Every row comes from one small tree of marks. The marks that hang from a mark follow it in brackets, in alphabetical order. Every link used is in the known rows. Which tree was each row made from?
Known rows
dezav[bufam lani]: [ 1.52 -1.90 -1.76  2.66  0.44  0.03 -2.24 -1.63 -1.25  1.55 -1.14  1.25
  1.73 -0.48 -2.57  0.19  1.88  2.76  4.87]
rodat[mimot vasos[bufam lani[vasug[rone]]]]: [ 0.23  3.42  2.33 -0.94 -6.69  0.47  2.31 -4.39  1.73 -3.71 -2.15  3.41
 -1.11  0.22  0.74  2.85  2.21 -0.21  4.21]
dezav[bufam[rone] lani[vasug]]: [ 1.67 -1.18 -2.56  2.69 -3.99  0.75 -1.98 -1.15 -4.06  0.80 -0.65  2.29
  2.36 -3.58 -2.37  1.51  0.92  0.33  7.76]
dezav[bufam[vasos] lani[vasug[rone]]]: [ 2.67 -1.44 -2.38  3.94 -2.41 -2.09 -2.39 -0.25 -4.35  1.46 -1.96  4.48
  3.04 -1.49 -4.61 -1.73  0.99  1.35  7.05]
bufam[dezav[lani] rone]: [ 0.42 -0.07 -2.63  1.99  0.80  1.60 -3.01  3.11 -0.56 -0.21 -2.18  0.68
  1.22 -0.44 -2.43  0.70  0.31  0.77  5.74]
mimot[rodat[vasos]]: [-0.42  1.53  3.23 -0.55 -2.15  2.24  3.06 -1.63  0.38 -1.68 -1.04  0.47
 -4.40  0.42 -0.31  2.14  1.55  2.54  0.35]
mimot[rodat[vasos[lani]]]: [-0.14  2.73  3.24 -0.62 -2.29  1.27  2.17 -3.22  2.04 -2.92 -1.60  0.89
 -3.76  0.16 -0.27  3.41  2.34  2.04  1.13]
guzel[bufam[dezav rone vasos[rodat[mimot]]]]: [ 0.69  1.09 -0.86  3.74 -1.16  0.72 -1.20  3.01  0.17 -0.53 -4.54  3.98
  0.02 -0.44 -3.41 -0.67 -0.70  0.89  7.39]
bufam[dezav rone]: [-0.50  0.08 -1.98  0.68 -0.75  0.88 -1.98  2.96  0.26 -0.12 -1.64  0.83
  0.85  0.00 -0.65  1.51 -0.61  0.03  4.56]
rodat[mimot vasos]: [-0.37  1.84  2.37 -0.31 -2.71  2.02  3.67 -2.24  0.23 -1.63 -1.78  1.04
 -2.52  0.07  0.53 -0.16  1.57  2.07  0.82]
dezav[bufam]: [ 0.35 -1.78 -1.00  0.97 -1.51 -0.94 -0.97 -1.84 -0.25  1.65 -0.48  1.39
  1.37  0.03 -0.35  1.21  0.71  1.84  3.34]
guzel[bufam[dezav rone vasos[lani rodat]]]: [ 0.66  1.83 -1.24  3.45 -1.21 -1.59 -3.68  1.89  2.27 -2.08 -4.97  3.95
  0.40 -1.77 -3.49  1.06 -0.34 -0.17  7.94]
rodat[mimot vasos[bufam[dezav rone] lani]]: [-0.97  2.48  1.34 -0.70 -4.89  1.47  0.63 -2.84  5.00 -3.26 -2.63  3.03
 -0.59  1.50  0.24  4.22  2.20  0.29  5.35]
vasos[bufam lani[vasug[rone]] rodat[mimot]]: [ 1.20  3.74  1.62  1.41 -5.47  1.19  2.50 -3.73 -0.19 -2.90 -2.55  3.89
 -1.00 -0.03  0.36  1.51  0.67 -3.21  4.45]
mimot[rodat[vasos[bufam[rone] lani[vasug]]]]: [-0.59  2.48  2.97 -1.17 -6.38  1.81  1.77 -3.37  2.37 -3.42 -0.57  2.28
 -2.88 -0.41 -0.11  5.74  1.71 -0.40  3.53]
rodat[mimot vasos[bufam lani]]: [-0.61  2.38  2.64 -1.13 -4.45  0.90  1.87 -4.71  4.86 -3.22 -1.57  2.47
 -1.11  1.50  0.66  3.24  2.58  0.25  2.50]
bufam[rone]: [-0.56  0.01 -0.92 -0.08 -2.22  0.58 -0.89  0.77  0.20 -0.55  0.40 -0.63
  1.60 -1.30  0.71  0.92 -0.54 -1.32  3.35]
vasos[bufam lani rodat[mimot]]: [ 0.10  2.41  1.92  1.17 -2.69  1.69  1.83 -4.10  3.86 -2.23 -1.89  2.66
 -1.00  1.48  0.24  2.03  1.07 -2.65  2.24]
rodat[mimot vasos[lani[vasug]]]: [ 0.50  3.90  2.35 -0.33 -4.93  1.01  3.32 -4.28 -0.07 -3.42 -2.37  2.78
 -2.25 -1.80  0.26  1.84  2.14  0.33  1.97]
bufam[dezav[lani] rone vasos]: [ 0.49 -1.06 -2.87  3.33  0.83 -0.43 -4.01  4.37  0.62  0.45 -2.35  3.26
  2.89  0.35 -5.08 -1.11 -0.21 -0.19  5.69]
dezav[bufam[rone vasos[rodat]] lani[vasug]]: [ 1.60 -1.30 -2.15  4.95 -4.30 -0.17 -1.78 -0.24 -3.89  0.83 -2.04  4.44
  1.80 -4.27 -4.66 -0.86 -0.03 -1.29  7.67]
vasug[rone]: [ 0.82  0.85 -0.54  0.19 -0.26 -1.24 -0.58  0.82 -1.73 -0.50 -1.26 -0.52
  1.03  0.73  0.82 -1.71  0.15  1.26  3.11]
guzel[bufam]: [ 0.81  0.75 -0.09  0.76 -0.19 -0.36 -1.44  0.26  0.27 -0.75 -1.72  0.70
 -0.28 -0.85 -0.80  0.94  0.29  1.94  3.64]

Write each row's tree
[-0.60  0.76  1.98  0.10 -2.84  3.28  0.82 -0.49  2.08 -1.84 -1.49  1.57
 -3.19  1.42 -1.73  3.91  1.81  2.13  3.96] : mimot[rodat[vasos[bufam[dezav[lani] rone]]]]
[ 1.23 -0.08 -2.40  3.41  0.46 -0.69 -4.64  3.69  0.79 -0.41 -3.62  3.34
  2.00 -0.60 -4.86  0.05  0.15  1.79  8.19] : guzel[bufam[dezav[lani] rone vasos]]
[ 0.40  0.82 -1.64  1.24 -0.75  0.32 -3.04  2.60  0.44 -0.85 -3.05  1.41
  0.43 -0.85 -1.31  2.19 -0.13  1.91  7.22] : guzel[bufam[dezav rone]]
[ 0.86  1.94 -0.50  3.56 -1.17 -1.88 -1.22  1.21 -0.03 -1.34 -4.36  5.90
 -1.18 -1.36 -4.40 -0.30 -0.70 -2.44  2.18] : bufam[dezav vasos[lani[vasug] rodat]]
[ 0.18  1.87  0.08  2.89 -2.75 -0.22  0.27 -0.75  1.82 -1.68 -2.23  3.15
  1.82 -1.05 -1.87 -1.12 -0.19 -3.21  4.43] : bufam[rone vasos[lani rodat[mimot]]]
[-0.96  0.86  2.92 -0.74 -2.70  2.47  1.91 -0.97  2.54 -1.51 -1.36  1.99
 -4.21  2.40 -0.97  3.99  1.52  2.29  1.50] : mimot[rodat[vasos[bufam[dezav]]]]
[ 1.08 -2.71 -2.80  3.65 -1.35 -1.14 -3.72  0.00 -0.20  1.69 -0.93  2.81
  4.30 -0.97 -4.14 -0.52  0.99  0.98  7.51] : dezav[bufam[rone vasos] lani]
[ 1.12  1.67 -1.90  2.33 -2.59 -2.06 -4.09  1.94  1.17 -1.75 -3.67  4.84
  1.96 -1.74 -3.64  2.34 -0.17 -0.21  8.13] : guzel[bufam[dezav rone vasos[lani[vasug]]]]
[ 1.51  4.28  1.63  2.17 -3.30  1.83  3.65 -3.55 -2.34 -2.52 -2.84  3.04
 -2.37 -2.60 -0.26  0.28  0.53 -2.56  1.64] : vasos[lani[vasug] rodat[mimot]]
[ 0.04  3.31  2.38 -0.42 -2.82  0.77  2.57 -4.21  2.31 -3.18 -2.49  1.52
 -1.74 -0.18  0.59  1.34  2.52  1.44  1.78] : rodat[mimot vasos[lani]]
[-0.32  0.96  0.51  0.11 -4.18 -0.22 -1.28  0.06  0.56 -2.52 -2.79  2.67
 -2.31 -0.77 -1.51  2.11  1.06  0.77  4.33] : rodat[vasos[bufam[dezav[lani[vasug[rone]]]]]]
[ 0.24  1.44  0.37 -0.88 -4.81 -1.18 -1.25 -3.31  2.90 -2.28  0.37  3.37
  1.06 -0.20 -0.20  4.89  0.72 -3.67  2.27] : vasos[bufam lani[vasug]]
[ 0.96  0.55 -2.58  2.11 -1.27  1.86 -2.22  3.05 -2.88 -0.45 -2.04  1.92
  0.68 -2.00 -2.74  1.16 -0.08 -0.31  5.89] : bufam[dezav[lani[vasug]] rone]
[ 0.28  0.61 -0.43  2.93 -2.32 -0.84 -1.96  1.77  0.59 -1.19 -2.78  2.41
  0.42 -2.61 -2.45 -0.69 -1.04 -0.72  6.23] : guzel[bufam[rone vasos[rodat]]]
[ 2.14 -1.18 -1.78  2.76 -2.17  0.32 -1.26 -1.71 -4.16  1.27 -0.99  2.80
  1.06 -2.45 -2.97  0.75  1.31  1.36  5.06] : dezav[bufam lani[vasug]]
[ 0.28  1.94 -0.96  3.65 -1.29  0.11 -0.84  1.46  1.91 -1.22 -4.22  4.59
  1.18  0.28 -3.20 -0.57 -0.26 -1.86  5.60] : bufam[dezav rone vasos[lani rodat[mimot]]]
[ 0.77 -0.27 -1.30  0.97 -1.43  0.54 -2.22  1.57 -0.09 -0.19 -1.48  2.91
  0.56  1.88 -2.26  1.72  0.42 -0.05  4.46] : vasos[bufam[dezav[lani[vasug[rone]]]]]
[ 0.30  1.97 -1.44  3.51 -3.42 -1.34 -2.10  2.01  0.20 -1.88 -3.91  5.24
  0.37 -2.66 -3.69  0.64 -1.21 -3.76  5.52] : bufam[dezav rone vasos[lani[vasug] rodat]]
[ 1.56  1.64 -1.10  2.37 -0.80 -2.57 -3.38  1.33  1.04 -1.30 -3.97  5.32
  0.70 -0.67 -4.22  1.61  0.31  0.79  5.41] : guzel[bufam[dezav vasos[lani[vasug]]]]
[ 1.60  3.13 -0.31  0.09 -2.99 -2.06 -0.76 -2.11 -1.47 -2.55 -1.51  1.84
  0.94 -1.80  0.22  1.36  0.76 -1.40  3.39] : vasos[lani[vasug[rone]]]
[-0.23  0.40  0.05  3.03 -2.63  1.06  1.42  1.25 -0.20 -0.15 -1.47  2.62
  1.13 -0.83 -1.91 -2.67 -1.15 -2.57  3.48] : bufam[rone vasos[rodat[mimot]]]
[ 0.22  3.19  1.16  1.24 -7.10  2.41  2.12 -3.61  1.09 -3.01 -1.40  3.66
 -0.32 -1.55  0.41  3.40  0.13 -5.07  5.20] : vasos[bufam[rone] lani[vasug] rodat[mimot]]
[-1.43 -0.10  0.55  0.95 -4.29  1.63 -0.02 -0.19  2.18 -1.28 -0.47  0.83
 -1.00 -1.00  0.50  1.66 -1.22 -3.83  3.41] : vasos[bufam[rone] rodat]
[ 0.64  3.00  0.96  1.12 -5.50 -0.87 -0.10 -2.93  0.56 -3.40 -2.35  3.22
 -1.28 -1.74  0.17  2.33 -0.02 -4.17  4.12] : vasos[bufam lani[vasug[rone]] rodat]
